Each row was made from one walk, in order. Every step used is in the known rows, and no mark comes twice. Write each row's walk.
Known rows:
vuso, nutu, moko, melifil: [ 0.08 -0.46  1.15 -0.95  0.26  0.39 -2.02 -0.03  1.14  0.52 -0.94  0.37
  0.58  0.46 -0.71  0.15 -0.32  1.17 -0.01  1.69  0.05  0.16  1.15  1.39
 -1.08]
vuso, nebu, nutu, melifil: [ 3.06 -0.02  1.18 -0.91 -0.94  0.44 -2.26 -1.37  1.17  1.26 -1.07  0.08
 -0.92  0.31 -0.60 -0.80  0.27  0.48 -0.63  0.63 -0.94  0.50 -0.50 -0.52
 -1.56]
nebu, nutu, moko: [-0.14 -0.10 -0.48 -0.92 -0.22 -0.93 -1.12 -0.34  1.25  0.22 -0.81  0.27
 -1.34  0.78  0.11 -1.01  0.32  0.56 -0.75  1.76 -1.45 -0.04  0.79  0.85
 -1.57]
moko, vuso, nebu: [ 1.04 -0.31  0.09 -0.61 -1.29  2.20 -1.28  0.83  0.26 -0.56 -0.10 -0.79
  0.28  0.37 -0.40 -0.16 -0.82 -0.36  0.17  0.28 -0.51 -0.79 -0.13 -0.49
  0.42]
nutu, biger, vuso, nebu, moko, melifil: [ 2.79 -0.75  0.63 -1.35 -1.15  3.11 -0.98  1.33  0.52  1.29 -0.23 -1.17
 -1.86 -0.16 -1.60 -1.79 -0.19 -0.47 -0.02  0.77 -1.13 -1.19  1.35  1.85
 -0.97]
moko, melifil: [-0.68 -0.95  0.50  0.08 -0.27  0.69 -1.14 -0.46  0.63  1.54 -0.64 -0.28
  0.77  0.51 -1.39 -0.17 -0.03  0.04  0.09  0.30 -0.89  0.17  0.45  0.83
 -0.54]
nebu, moko, biger, nutu, melifil: [ 2.63  0.90  0.94 -0.05 -0.75  1.65 -0.40  0.00  1.70  0.20  0.13 -0.90
 -1.93  0.55  0.01  0.16 -1.68 -0.68 -1.51  0.96 -1.16 -1.47  0.55  1.09
 -3.34]
melifil, nutu, biger, vuso, nebu: [ 3.20 -0.29 -0.35 -1.66 -1.67  1.76 -0.57  1.40  1.10 -2.07  0.43 -0.13
 -2.82 -0.01 -0.78 -1.71  0.13 -1.67 -0.72 -0.24 -1.06 -1.67  0.61  1.14
 -0.49]
melifil, nutu, moko: [-0.07 -0.29  0.03 -1.11  0.00 -0.66 -0.60  0.67  1.32 -1.67 -0.17  0.29
 -1.89  1.25  0.50 -0.56  0.17 -1.18 -0.77  0.89 -0.95 -1.44  1.11  0.78
 -1.36]
melifil, nutu: [-0.40 -0.58  0.05 -0.26 -0.54 -0.36 -0.66 -0.02  0.98 -1.02  0.09  0.12
 -1.18  0.52 -0.08 -0.59 -0.40 -1.45 -0.61  0.04 -1.36 -0.94  0.59  0.73
 -0.91]
nebu, moko, vuso: [-0.12 -0.39 -0.26 -0.03 -0.27  1.51 -0.40  0.71  0.11 -0.10  0.66 -1.62
 -0.93  0.36 -0.11 -0.75 -1.62 -0.56 -0.28  0.97 -1.28 -1.48  1.41  0.75
 -0.81]
moko, melifil, nutu: [-0.61 -1.36  1.02 -0.59 -0.33  0.17 -0.84 -0.12  0.69  0.71 -0.07  0.24
 -0.29  0.49 -1.10 -0.32 -0.09 -0.78 -0.64  0.38 -1.01 -0.47  0.44  1.00
 -1.07]
nebu, nutu, moko, biger, vuso: [ 2.75  0.98 -1.12 -1.49 -1.38 -0.38 -0.20  0.24  1.85  0.10  0.43  0.11
 -2.87 -0.15 -0.79 -0.88 -0.28 -0.14 -1.12  1.88 -1.56 -0.42  1.15  1.55
 -2.41]
vuso, nutu, moko: [ 0.36  0.33  0.00 -0.69  0.05 -0.29 -1.89  0.05  1.39 -1.26 -0.69  0.26
 -0.35  0.37  0.14 -0.11 -0.40  0.59  0.07  1.33 -0.19 -0.21  1.29  1.14
 -0.91]
nebu, moko, biger, vuso, melifil, nutu: [ 3.57  1.51 -0.42 -1.00 -1.42 -0.18  0.03  0.54  1.29  0.69  1.89 -1.03
 -3.32 -0.49 -0.76 -1.64 -1.60 -1.75  0.10  1.24 -1.11 -2.13  2.23  2.38
 -2.57]
biger, nutu, moko, vuso: [ 0.35 -0.03 -0.29 -1.05 -0.78  1.94  0.10  1.34  1.13 -2.39  0.50 -0.60
 -0.25  1.68  0.51  0.25 -0.93  0.21 -0.79  1.07 -0.02 -1.33  0.44  0.60
 -1.20]
moko, biger, vuso: [ 2.11  0.88 -1.45 -0.14 -1.52  0.57 -0.10  0.40  1.50 -0.03  0.72 -0.48
 -1.69 -0.37 -1.27 -0.18 -0.85 -1.37 -0.20  0.18 -1.42 -0.74  1.01  1.22
 -1.19]
biger, sateg: [-0.87 -0.38 -1.31  0.31 -1.08 -0.85 -1.28  0.12  1.49 -0.04 -0.75  0.56
 -0.82  0.66 -0.68  0.47 -0.45  0.53 -0.41 -0.10 -0.30 -0.87  0.68  0.60
 -0.62]
melifil, nutu, biger: [ 0.29 -0.49 -0.18 -0.43 -0.23  0.56 -0.49  1.01  0.99 -2.07  0.35 -0.10
 -2.14  0.55 -0.05 -1.55 -0.14 -1.02 -1.29  0.23 -1.42 -1.54  0.87  1.15
 -0.77]
moko, biger, nutu, melifil: [ 2.85  0.88  0.61  0.05 -1.04  1.29 -0.45 -0.28  2.01 -0.50  0.11 -0.28
 -0.95  0.78 -0.19  0.78 -1.15 -0.50 -1.50  0.33 -0.54 -0.77 -0.19  0.41
 -2.52]
nebu, nutu, biger: [ 0.43 -0.31 -0.45 -0.22 -0.42  0.34 -1.03 -0.06  0.95 -0.16 -0.28 -0.19
 -1.69  0.12 -0.53 -2.17  0.09  0.69 -1.32  1.03 -1.92 -0.09  0.69  1.20
 -1.06]
nutu, biger, sateg: [-0.09 -0.32 -1.62  0.11 -0.79  0.19 -1.15  1.18  1.58 -0.90 -0.62  0.33
 -1.90  0.77 -0.56 -0.54 -0.35  0.81 -1.08  0.16 -0.31 -1.57  1.06  0.97
 -0.40]
moko, vuso, nutu: [ 0.31 -0.12 -0.10 -0.21 -0.46  1.28 -1.45 -0.05  0.54 -1.13  0.52 -0.48
  0.55 -0.26 -0.41 -0.12 -1.61  0.67 -0.08  0.70 -0.14 -0.13  0.75  0.52
  0.03]
moko, vuso, melifil, nutu: [ 1.60  0.29 -0.05 -0.71 -0.73  0.29 -0.43  0.35  0.50 -0.44  1.74 -0.70
 -0.68  0.62 -0.27 -1.07 -1.18 -0.34  0.28  0.65  0.15 -1.43  1.12  0.45
 -0.60]
vuso, nebu: [ 0.60 -0.21  0.22 -0.24 -1.15  0.99 -1.75  0.15  0.67  0.08 -1.29 -0.32
  0.08  0.42 -0.38 -0.30  0.07 -0.93  0.23  0.01 -1.02 -0.22 -0.16  0.10
  0.05]
nebu, nutu: [-0.54 -0.40 -0.44  0.00 -0.65 -0.59 -1.14 -1.03  0.75  0.71 -0.50 -0.08
 -0.62  0.15 -0.68 -1.12 -0.08  0.28 -0.54  0.80 -1.92  0.52  0.36  0.87
 -1.10]
melifil, nutu, biger, vuso: [ 2.05 -0.31 -1.17 -1.08 -0.91  1.00  0.18  0.98  1.13 -2.47  1.21 -0.37
 -3.14  0.07 -0.82 -1.89 -0.08 -1.48 -1.00 -0.20 -1.20 -1.61  1.38  1.58
 -0.97]

Which walk is each row?
[ 2.54  0.27 -0.06 -0.98 -0.43  1.09 -0.22  1.41  0.60 -1.48  1.86 -0.83
 -1.66  0.81 -0.16 -1.96 -1.10 -0.04 -0.44  0.85  0.07 -2.03  1.34  0.89
 -0.45] => moko, vuso, melifil, nutu, biger
[ 1.05  0.04  0.37 -1.49 -0.89 -0.15 -1.87  0.15  1.06  0.34 -1.48  0.40
 -1.01  0.73  0.16 -0.97  0.56  0.50 -0.55  1.61 -1.26 -0.01  0.15  0.35
 -1.28] => vuso, nebu, nutu, moko
[ 2.29  0.38  0.56  0.11  0.22  0.46 -2.23 -1.39  1.37 -0.17 -0.37  0.05
 -0.29  0.03 -0.48  0.18 -0.75  0.36 -0.10  0.25  0.16  0.28  0.73  0.12
 -1.31] => vuso, nutu, melifil
[ 1.61  0.05  0.48  0.04 -0.57  1.43 -0.66 -0.83  1.60 -0.95 -0.22 -0.36
 -0.47  1.28 -0.22  0.30 -0.43 -0.24 -0.77 -0.22 -0.11 -0.33 -0.08  0.21
 -1.96] => biger, nutu, melifil
[ 5.79  1.06  0.40 -1.50 -2.11  0.88 -1.39 -0.89  1.75  1.33  0.17  0.04
 -2.50 -0.59 -1.43 -0.63 -0.44 -0.26 -0.92  0.79 -1.17  0.13 -0.12  0.08
 -2.46] => moko, biger, vuso, nebu, nutu, melifil
[ 1.09  0.86 -0.30 -0.92 -0.84 -1.02 -0.92  0.12  1.74  0.39 -0.35  0.28
 -1.87  0.27 -0.02 -0.61 -0.39  0.39 -1.45  2.18 -1.73 -0.47  0.71  1.05
 -2.28] => nebu, nutu, moko, biger
[ 0.76  0.58 -0.61 -1.19 -1.24 -1.66 -0.80  1.53  2.40 -1.26 -0.11  1.41
 -3.03  0.88  0.32  0.71 -0.84 -0.22 -1.82  1.31 -0.33 -2.55  0.94  1.04
 -2.21] => melifil, nutu, moko, biger, sateg
[ 2.07  1.44 -0.59 -1.27 -1.34 -2.20 -0.91  1.31  2.41 -0.02  0.42  1.04
 -2.70  1.10  0.16  0.17 -0.97  0.47 -0.82  1.67  0.66 -2.56  1.52  1.36
 -2.37] => vuso, melifil, nutu, moko, biger, sateg
[ 2.78 -0.64  0.65 -2.49 -1.54  1.00 -1.41 -0.05  1.04  1.68 -0.79  0.32
 -1.15  0.24 -1.55 -0.86  0.79  0.77 -0.04  1.57 -0.73  0.42  0.48  1.19
 -1.58] => biger, vuso, nebu, nutu, moko, melifil
[ 4.07  1.99 -1.06 -1.54 -1.52 -0.94 -0.46  0.05  1.88  1.29  0.99 -0.21
 -2.57  0.12 -0.94 -1.55 -0.35  0.52  0.09  2.20 -0.69 -0.40  1.65  1.87
 -2.48] => nebu, nutu, moko, biger, vuso, melifil
[ 1.42  0.71  0.07 -1.20 -0.22 -1.20 -0.79  0.47  1.43 -0.49  0.35  0.08
 -1.56  1.42  0.40 -1.10  0.09 -0.50  0.25  1.22  0.01 -1.42  1.52  1.06
 -1.53] => vuso, melifil, nutu, moko
[ 0.32  0.66 -0.15  0.28 -1.58  1.21 -0.23  0.52  1.67 -0.92 -0.01 -0.30
 -0.12  0.35 -0.26  0.48 -1.16 -0.69 -1.21  0.41 -1.26 -0.78 -0.02  1.23
 -1.72] => moko, biger, nutu
[ 0.69 -0.41  0.02 -1.54 -0.16  0.54 -0.04  1.35  0.94 -2.33  0.93 -0.03
 -1.69  1.26  0.56 -0.27 -0.76 -0.74 -1.05  1.18 -0.46 -1.97  1.06  0.20
 -0.98] => melifil, nutu, moko, vuso
[ 0.26 -0.25  0.47 -0.31 -0.87  1.17 -1.65  0.52  0.37  0.79 -1.14 -0.96
 -0.76  0.15 -0.03 -0.91 -0.52 -1.02  0.19  0.72 -1.58 -1.09  0.66  0.74
 -0.81] => vuso, nebu, moko
[ 3.80  1.00  1.77 -0.64 -1.54  2.44 -1.24  0.36  1.61  0.48 -0.48 -0.78
 -1.47  0.48  0.17  0.29 -1.40 -0.82 -1.25  1.01 -0.87 -1.57 -0.18  0.59
 -2.99] => vuso, nebu, moko, biger, nutu, melifil
[ 2.93  0.03 -0.56 -1.05 -1.24  2.60 -0.82  1.46  0.65 -0.56 -0.09 -1.39
 -2.68 -0.19 -0.73 -2.04 -0.30 -1.13 -0.05  0.40 -1.40 -1.69  1.44  1.67
 -0.86] => nutu, biger, vuso, nebu, moko
[ 3.53  0.85 -1.40 -0.88 -1.18  0.39 -0.45 -0.28  1.15  0.53  1.09 -0.76
 -2.29  0.01 -1.46 -2.93  0.09  0.77  0.18  0.96 -0.81 -0.03  1.55  2.03
 -1.27] => nebu, nutu, biger, vuso, melifil
[ 0.12 -1.40  1.32 -0.88  0.13  1.15 -0.59  1.14  0.51  0.49  0.16 -0.59
 -2.16  0.30 -0.61 -1.82 -0.59 -0.65 -1.42  1.12 -1.66 -1.80  1.53  2.11
 -1.71] => nebu, moko, melifil, nutu, biger
[ 0.92 -0.81  1.56 -1.84 -0.84  0.42 -2.11 -0.08  0.84  2.05 -1.64  0.45
 -0.02  0.72 -0.86 -0.78  0.70  1.22 -0.44  1.89 -0.99  0.36  0.07  0.65
 -1.46] => vuso, nebu, nutu, moko, melifil
[ 0.48 -0.37  0.44 -0.62 -1.39  0.20 -1.96 -0.66  0.73  1.04 -1.23  0.03
 -0.26 -0.10 -0.51 -1.13  0.27  0.15 -0.37  0.80 -1.62  0.46 -0.29  0.32
 -0.72] => vuso, nebu, nutu
[ 1.29  1.28  0.00 -0.65 -0.47 -0.31 -1.74  0.70  1.90 -0.79 -0.38  0.43
 -0.83 -0.02  0.15  0.19 -1.03  0.14 -0.68  1.81 -0.54 -0.61  1.18  1.20
 -1.49] => vuso, nutu, moko, biger
[ 1.40 -0.11 -0.40 -0.35 -0.22  2.13 -1.27  1.01  0.66 -2.17  0.73 -0.63
 -0.47 -0.20 -0.40 -1.07 -1.48  1.04 -0.74  1.03 -0.13 -0.78  1.10  0.93
  0.04] => moko, vuso, nutu, biger
[ 1.93  0.08 -1.64 -0.34 -0.83  1.67 -0.11  0.84  1.15 -1.41  0.55 -0.77
 -2.17  0.12 -1.12 -1.63 -0.05 -0.87 -0.19 -0.18 -1.04 -0.87  1.49  1.42
 -0.47] => nutu, biger, vuso
[ 0.26 -1.28  0.99 -0.77 -0.19  0.99 -0.68  0.78  0.85 -0.29  0.10  0.06
 -1.31  0.52 -0.94 -1.27  0.02 -0.35 -1.38  0.56 -1.09 -1.08  0.80  1.42
 -0.94] => moko, melifil, nutu, biger
[ 2.43  1.66  0.22 -1.22 -0.81 -1.26 -0.64  1.05  1.89 -0.17  0.66  0.15
 -2.00  0.94  0.31 -0.69 -0.66 -0.63 -0.34  1.77 -0.36 -1.81  1.42  1.24
 -2.17] => vuso, melifil, nutu, moko, biger
[ 0.69 -0.15 -0.47 -1.32 -0.34  0.21 -0.58  0.23  0.75 -0.48  0.43 -0.31
 -1.22  0.92 -0.04 -0.86 -0.54  1.08 -0.97  2.02 -0.93 -0.44  0.84  0.37
 -1.28] => nebu, nutu, moko, vuso
[-0.17 -0.83  0.68 -1.19 -0.12 -0.44 -1.34 -0.49  0.98  1.90 -0.90  0.40
 -0.53  0.89 -0.90 -0.85  0.43  1.29 -0.73  1.96 -1.12  0.51  0.73  1.13
 -1.75] => nebu, nutu, moko, melifil
[ 3.30  0.88 -0.87 -1.81 -0.76 -0.62 -0.08  0.50  1.48 -0.84  1.21 -0.17
 -2.51  0.88 -0.33 -1.24  0.12 -1.01  0.65  0.86  0.18 -1.42  2.05  1.51
 -1.67] => biger, vuso, melifil, nutu, moko
[-0.18 -0.71  0.46 -0.72  0.09  0.37 -0.97  0.44  1.08  0.99 -0.94  0.06
  0.03  1.38 -0.70  0.02  0.34  0.26 -0.08  1.15 -0.34 -0.29  0.94  0.89
 -1.00] => nutu, moko, melifil
[ 0.67  0.88 -1.24 -0.65 -1.18 -1.15 -0.99  1.48  2.45 -0.14 -0.65  0.85
 -2.06  1.00 -0.05  0.97 -0.85  0.62 -1.20  1.30 -0.19 -1.80  1.14  0.88
 -1.74] => nutu, moko, biger, sateg
[ 3.42  0.94 -1.55 -0.44 -0.98  1.17 -0.30  0.53  1.23 -0.18  1.08 -1.08
 -1.77  0.39 -1.33 -2.20 -0.09 -0.10  0.79  0.15 -0.05 -0.91  1.90  1.78
 -0.53] => nutu, biger, vuso, melifil
[-0.67 -1.45  1.50 -0.56 -0.04  0.36 -0.83  0.10  0.46  1.41 -0.01 -0.48
 -1.12  0.34 -0.67 -0.93 -0.67 -1.03 -0.79  1.00 -1.55 -1.20  1.23  1.63
 -1.91] => nebu, moko, melifil, nutu
[ 2.07  0.95  0.48 -1.45 -1.56 -0.13 -1.70  0.65  1.59  0.72 -1.28  0.48
 -1.61  0.21  0.05 -0.57 -0.09  0.26 -1.16  2.15 -1.54 -0.45  0.06  0.54
 -1.92] => vuso, nebu, nutu, moko, biger
[ 2.70  0.59 -0.82 -0.93 -1.18 -0.35 -0.21 -0.20  1.14 -0.23  1.53 -0.47
 -1.71  0.31 -0.99 -1.45 -0.31 -1.26  0.86 -0.02 -0.27 -0.92  1.50  1.52
 -1.10] => biger, vuso, melifil, nutu
[ 0.80  1.07 -0.56 -0.47 -0.54 -0.14 -0.70  1.01  1.79 -0.41 -0.43  0.02
 -1.43  0.86  0.12  0.05 -0.48 -0.68 -0.66  1.45 -1.12 -1.21  0.97  0.76
 -1.50] => nutu, moko, biger
[ 2.13 -1.22  1.35 -1.71 -1.44  1.72 -1.03  0.60  0.40  1.26  0.14 -0.57
 -1.71 -0.27 -1.33 -1.06 -0.41 -1.49 -0.06  0.57 -1.23 -1.27  0.93  1.65
 -1.62] => biger, vuso, nebu, moko, melifil, nutu
[ 1.96 -0.13  0.40 -0.21 -0.14 -0.36 -1.50 -1.86  1.22  1.11 -0.37 -0.03
 -1.38  0.48 -0.72 -0.91 -0.04  0.58 -0.88  0.64 -1.18  0.50  0.27  0.03
 -1.92] => nebu, nutu, melifil
[ 2.19  0.15 -0.93 -1.04 -1.10  0.16 -0.68  1.64  1.19 -1.16  1.59 -0.05
 -2.35  0.92 -0.32 -1.11 -1.38  1.23 -0.80  0.75  0.98 -2.64  1.48  0.99
 -0.67] => moko, vuso, melifil, nutu, biger, sateg
[ 2.05 -0.09 -1.49 -0.81 -1.05  0.76 -0.35 -0.09  1.13 -0.54  0.55 -0.48
 -2.56 -0.17 -1.35 -2.30  0.08  0.20 -0.87  0.65 -1.74 -0.19  1.09  1.77
 -1.09] => nebu, nutu, biger, vuso
[ 1.61  0.12 -1.06 -0.31 -0.95  0.51 -1.23 -0.61  1.21 -0.90  0.49 -0.23
 -0.58 -0.71 -1.29 -0.39 -0.78 -0.16  0.54  0.11 -0.39  0.29  1.24  1.52
 -0.52] => biger, vuso, nutu
[-0.37 -0.68  0.96 -0.99 -0.47  1.41 -0.54  0.61  1.43 -0.08 -0.77  0.04
  0.47  1.63 -0.42  0.44  0.08  0.56 -0.64  1.09 -0.23 -0.36  0.52  1.44
 -1.74] => biger, nutu, moko, melifil
[ 0.46 -0.03 -0.66 -0.91 -0.09  0.92 -0.39  1.04  0.82 -1.43  0.37 -0.61
 -0.75  1.39  0.15 -0.08 -0.67 -0.04 -0.31  1.16 -0.34 -1.20  1.09  0.11
 -0.38] => nutu, moko, vuso
[ 4.12  0.46 -0.32 -0.57 -0.37  0.89 -1.59 -1.42  1.52 -0.54  0.63 -0.16
 -1.33 -0.29 -1.22 -0.08 -0.71  0.00  0.33  0.04  0.31  0.33  1.22  0.62
 -1.36] => biger, vuso, nutu, melifil
[ 4.90  1.34 -0.21 -0.56 -0.93  0.79 -1.41 -0.83  2.01 -0.15  0.85  0.04
 -1.97 -0.95 -1.29  0.24 -1.43 -0.18 -0.33  0.43  0.04 -0.06  1.08  0.82
 -2.11] => moko, biger, vuso, nutu, melifil
[ 4.02  0.93  0.05 -2.29 -1.96  0.50 -0.51  1.77  1.85 -1.51  0.23  0.43
 -3.11  0.12 -0.18 -0.16 -0.27 -1.90 -0.77  1.03 -0.92 -1.86  0.69  1.00
 -1.77] => melifil, nutu, moko, biger, vuso, nebu
[ 0.87  0.34  0.09 -0.31 -0.54 -0.84 -0.86 -0.28  0.92  0.11  0.72 -0.26
 -0.82  0.69 -0.25 -1.17 -0.37 -0.83  0.42  0.32 -0.41 -0.94  1.14  0.95
 -0.97] => vuso, melifil, nutu
[ 4.82  0.10  0.24 -1.43 -1.48  0.93 -1.63 -1.36  1.27  0.90 -0.22 -0.03
 -1.97 -0.13 -1.36 -1.00  0.35 -0.09 -0.16  0.23 -0.70  0.44 -0.07 -0.06
 -1.76] => biger, vuso, nebu, nutu, melifil
[ 0.41  0.15 -0.22  0.16 -0.14  1.01 -1.67  0.38  1.13 -1.53 -0.27 -0.06
 -0.59 -0.24 -0.49 -1.25 -0.62  0.64 -0.55  0.66 -0.58 -0.27  1.21  1.50
 -0.33] => vuso, nutu, biger
[ 1.01 -0.37 -0.41 -0.92 -1.87  0.13 -2.20  0.61  1.40  0.22 -1.34  0.67
 -1.98  0.16 -0.68 -1.24  0.07  1.86 -1.54  0.78 -0.71 -0.80  0.08  0.85
 -0.86] => vuso, nebu, nutu, biger, sateg
